Each row comes from the steps of one path. Every step used is in the known rows, and no mark comes twice. Write the path behind each row, first mark first.
In the rows, 128 means zero.
Known rows:
gipes, pebo, zimap: [ 84 137 169 159 171 169  85 181 128 114 153 118 143 136 134 163 133]
tana, kema, gipes, pebo, sizem: [ 88 165 157 165 161 152 109 194 138  74 166 127 158  92 106 172 125]
tana, kema, gipes: [ 88 152 134 162 161 122 150 182 142  97 128 123 158 107 166 179 130]
pebo, zimap, kema, gipes: [ 85 146 131 149 146 159 100 170 129 118 155 102 167 113 131 139 138]
zimap, kema, gipes: [ 76 145 122 154 142 139 133 168 119 136 153 119 165 128 129 150 135]
zimap, sipup: [ 96 114 161 175 168 145 136 172 140 130 138 130 157 133 147 170 144]
kema, gipes, pebo: [ 63 159 139 166 150 150 137 174 118 113 174 130 147 124 127 186 131]
pebo, sizem: [ 94 127 163 167 180 149  94 182 144 116 131 132 165 113 116 145 128]
sizem, kema, gipes, pebo: [ 61 149 133 160 140 136 158 183 105 100 171 111 146 120 111 168 122]
sipup, zimap, kema, sizem: [101 127 131 139 151 167 149 166 115 137 128 154 161 150 144 172 142]
sizem, kema: [ 80 111 143 159 158 116 155 185 115 127 120 114 150 136 133 140 119]
depu, kema, sizem: [ 73 126 126 149 162 128 119 186 130 143 130 162 162 167 161 177 128]
depu, kema: [ 61 116 143 154 159 108 105 182 128 163 131 139 158 159 167 152 118]
gipes, pebo, zimap, sipup, sizem, kema: [ 97 112 173 167 141 155 154 189 118 103 171  84 153 101 100 153 131]
zimap, kema, sizem: [ 95 133 122 147 159 153 127 176 115 146 132 154 160 167 130 165 139]
sizem, kema, gipes, pebo, zimap: [ 74 148 148 155 147 158 119 186 120  84 169  95 150 104 118 154 128]
pebo, sizem, kema: [ 89 114 155 160 165 130 126 193 127 103 127 112 161 110 101 125 117]

Write each row's path:
[ 76 158 153 168 159 165 103 183 133  90 177 128 160 100  93 166 128]  kema, gipes, pebo, sizem
[ 76 140 148 172 125 147 182 181 112  99 193  98 155  98  93 178 131]  zimap, sipup, sizem, kema, gipes, pebo
[ 80 135 164 168 132 160 121 181 137 112 197  96 168  94 121 173 137]  depu, kema, gipes, pebo, zimap, sipup, sizem
[ 85 135 157 168 144 168 130 186 130  80 180  93 156  97 115 161 141]  sizem, kema, gipes, pebo, zimap, sipup
[ 80 126 160 160 157 140 123 198 113  99 152 115 149 116  83 137 114]  gipes, pebo, sizem, kema
[ 67 145 139 164 130 139 177 183 104 105 182 100 150 103  96 173 121]  sipup, sizem, kema, gipes, pebo
[ 86 136 157 147 153 167  80 178 108 138 161 114 145 146 117 138 133]  gipes, pebo, zimap, kema
[ 76 155 152 160 159 174  97 176 133  95 172 112 152 111 132 171 136]  kema, gipes, pebo, zimap
[ 79 137 134 162 150 134 141 187 132  84 148 103 172  86 101 139 122]  pebo, sizem, kema, gipes
[ 76 159 145 159 146 164  96 184 118 105 184 124 164 111  78 147 128]  zimap, kema, gipes, pebo, sizem
[ 71 154 141 150 129 162 146 164 104 124 178 127 150 125 123 172 133]  sipup, zimap, kema, gipes, pebo
[ 88 107 150 161 147 119 177 183 113 132 133  98 156 118 114 147 118]  sipup, sizem, kema
[ 79 145 152 158 138 162 138 184 120  88 180  83 153  90 102 160 127]  sipup, sizem, kema, gipes, pebo, zimap
